Each row was made from one walk, in order. Every step used is in the known rows, and no mark comes twice. Write each row's walk.
Known rows:
zore > daninil: [ -3 -20   0  -1  -9   4  10   9  -3  -8  -7  -4  -5  19  11   8  -8  12
   4 -11   4  11  21   3]
levepot > tane > tokiz: [  6 -18  -3   2  16  15  26  -3   3   7 -19  20 -31  12  37  -7   9  -3
 -13  28  -5   2  24  30]
tokiz > zevu: [ -4 -12   2   3   9   5  17 -14  -2  -2 -10  -4 -13  13   4  11  -3  -3
   4  12  17  -4   3  25]
zevu > tokiz > nopiv > daninil > zore: [  4 -22  16  32  11 -19  -9 -54  15  11  15  15   2   4  14  33  39  -1
 -11  20   7   9  16  -5]
tane > tokiz > zevu > levepot > velozen > tadenef: [ -9 -11  -3   8  42   2  66 -20 -19 -11  12   1 -28   3  31   4  -8 -18
 -34  35   1   0  24  53]
tadenef > zevu > tokiz > nopiv > kanunib: [ 37 -18   4  11  10  42  14   4   5 -14  -5  11   2   8  40   7  38  -7
 -22  14  -3  10  19 -14]
tane > tokiz > nopiv: [ 24 -10  21  -8  13  17  17 -14  13   5   8   9 -20   2  43   9  32  -5
   3  23 -16   5  14  -1]
tane > tokiz > zevu: [ -4 -10   3  -6  24  13  27 -22   1   1  -8   1 -26   7  25  10   8   2
   1  17  -2  -9  -1  35]
nopiv > tokiz > zevu > levepot > velozen > tadenef: [-20 -17 -12  11   5  -6  49  -5 -28 -11  12  -9  -6  11  15   3 -19 -42
 -22  22  38  12  27  45]
levepot > tane > tokiz > zevu: [  8 -12  -4   3  31   9  30 -24  -2   4 -24   9 -39  12  32   7   1  -4
 -13  29   2 -14   6  41]
zevu > levepot > tane > tokiz: [ 14 -20  -1  16  14   6  55   1   5   9 -19  17 -39  19  30  -5  11  -6
  -8  28 -11   3  35  37]
daninil > zore: [  0 -20  11   9   3 -16  -4 -31   4   4  -2  12   0   6   1   8   5   7
   4  14  30   9  10   7]
tokiz > zevu > levepot > velozen: [ -2 -13  -5  29  12  -2  49 -13  -3  -5  -8  -5 -28  16   7   3  -6 -19
  -9  26  18  12  28  30]
levepot > zevu > tokiz > nopiv: [ 24 -20  17  14  21  29  -5 -28   0   5   0  11  -8  -5  20  33  23 -26
  -9  30   7   3  15   1]
velozen > tadenef > zevu: [  8 -17  -3 -12   1   9  36  28 -22 -16   1   3  11  11  33   0   3  -3
 -12   7   9   2  16  22]
nopiv > tadenef: [-12 -25  -8   2 -17   6   3 -12   9  -3  -5  11   3  17  13   1  15 -12
  -6 -11   4  26  14  17]
levepot > velozen > tadenef: [-14 -20   0   6  12   6  26   2 -19 -12  15   9   2   5  24  -8 -13 -23
 -35  31  20  19  27  25]
nopiv > tokiz > zevu > levepot: [ -9 -17  -7  11 -12  -2  36  -2  -6   3  -6 -11 -16  20   4   7  -3 -25
  20   3  29   6  19  33]
tadenef > zevu > levepot > tane > tokiz: [ 33 -16 -13  12   7  10  69  25  -1   1 -29  15 -38  18  49  -7  22   4
  -4  18 -14   0  36  31]
zevu > levepot > tane > tokiz > nopiv: [ 38 -12  12  16  14   7  50 -11  12  12  -6  13 -39  13  44   8  26 -14
  -9  36 -18   3  38  17]
velozen > tadenef > zevu > levepot: [ 13 -18  -3   2   0   1  63  33 -21 -13   1  -1   1  16  25   2   3  -4
  -6   4   3   5  29  28]
levepot > tane: [  6 -22  -4  13  -1   6  16   4   0   4 -22  14 -18  18  17  -3  -2 -11
  -9  24  14   6  24  20]
tane > tokiz > zevu > levepot: [  4 -11   3   7  24   4  52 -18   2   3  -8   0 -35  14  18  12  10   0
   7  17  -9  -7  14  42]
levepot > tane > tokiz > nopiv > daninil > zore: [ 18 -13  10  19  22 -23  13 -51  22  21   3  16 -29   7  45  22  38  12
 -15  34  -5  -4  23   0]
velozen > tadenef: [-12 -19   7  -6  12   6  20   8 -17  -9  13   7   8  10  12   3 -11 -11
 -16  18  10   6  17  28]
tokiz > nopiv: [ 23 -11  22   2  -4  10   7  -7   9   2   6   2  -5   8  24  10  21 -13
   6  18   2  12  19  -9]
tadenef > zevu > levepot: [ 19 -16  -6  12 -16   7  57  32  -3  -4 -16   0 -12  21  24  -3  20   2
  15   1   0  11  34  16]

Which walk is each row?
[ 50 -15 -10  18 -24   0  45   4  11  -3 -20   9 -14  27  46   9  38 -21
 -14  -2  -7  21  37   3]  tokiz > nopiv > tadenef > zevu > levepot > tane
[ 38 -14 -10  22 -23   5  48  -3  12 -14  -2   3  -9  17  49   2  43 -25
 -20   0  -3  37  37  -7]  tokiz > nopiv > tadenef > zevu > levepot > velozen
[  7 -13  17  21  -2 -26  -2 -42  20  14  16   1  -3   9  19  28  31   6
   3  16   9   7  20 -19]  tokiz > nopiv > daninil > zore
[-16 -15  -6  -4 -10   7   9  -7  -8   0  -8  -7  -7  12  10   7  -4 -21
  15   4  33   3   3  26]  nopiv > tokiz > zevu
[  1 -13   4  18   9  -1  43  -9  -1   0 -11  -8 -20  18  -1  13  -3  -9
  11   9  11  -1  19  33]  tokiz > zevu > levepot
[  7 -15 -12   0   6   9  42  24 -26 -22   4   6   4   5  44 -11   0 -13
 -33  20  17  13  23  20]  levepot > velozen > tadenef > zevu
[  9 -23  12  31  24  -8 -14 -63  13  16  10  11  -5  -7  14  51  36  -4
 -11  29  14  -1  17  -7]  levepot > zevu > tokiz > nopiv > daninil > zore
[ 11 -24  10  13  -5  16 -11 -33  10  -6   6  19   9  12  22  18  37 -31
 -20   0  -6  26  11   6]  zevu > tokiz > nopiv > tadenef
[ -8 -15  -4  19  26  -5  56 -15 -22 -13  11  -6 -15  11  10   8 -20 -27
 -32  30  19   5  28  44]  tokiz > zevu > levepot > velozen > tadenef
[  3 -23 -10  12  17  19  32  13 -29 -26   3  18   8   2  39  -5   6 -20
 -47  25  13  13  22  32]  levepot > velozen > tadenef > zevu > tokiz
[ -8 -20  -2  19  13  -2  54   7 -19 -10  16   4  -5   9  17  -6 -12 -25
 -31  30  12  22  43  32]  zevu > levepot > velozen > tadenef
[ 20 -14  14   4   7  28   5  -4  16   1  10   2  -5  14  25   5  17  -9
 -12  19   2  13  26 -21]  tokiz > nopiv > kanunib
[ 45 -14 -10  -7  -3  15  27  -8  15  -4 -18  19 -20  13  72   7  47  -7
 -21   6 -18  11  17   5]  levepot > tane > tokiz > nopiv > tadenef > zevu
[ 24 -22 -26   8  -7   7  61  11   9  -4 -28  19 -25  24  52  -5  34  -4
 -16  -4 -20  14  31  35]  nopiv > tadenef > zevu > levepot > tane > tokiz
[ 22 -10  14  -5  23  35  18 -11  20   2  14   7 -18   5  44   3  29   0
 -12  24 -17   8  20 -11]  tane > tokiz > nopiv > kanunib
[ 31 -18   0  13   3   5  39 -25  20   8  -6  17 -30  19  45  10  38 -21
 -19  13 -25  19  33  21]  zevu > levepot > tane > tokiz > nopiv > tadenef
[ 38 -15  -2   8 -28   3  41   4  14  -8  -3   0  -2  23  41  13  45 -13
   3 -15 -11  25  29  -4]  tokiz > nopiv > tadenef > zevu > levepot
[ 59  -8   3  10   9  12  64  12   7   3 -19  11 -39  14  65   6  39  -3
  -3  26 -19  -1  36  10]  tadenef > zevu > levepot > tane > tokiz > nopiv
[ 16 -14   8 -10   0  14   9 -28  20   0  11  14 -10   8  46  11  44 -13
  -9   1 -22  20  13   3]  tane > tokiz > nopiv > tadenef
[  4 -29 -18   8 -16  20  12   2  -1 -17 -16  22  11  16  29   5  35 -13
 -17 -14  -2  21   9  21]  nopiv > tadenef > zevu > tokiz
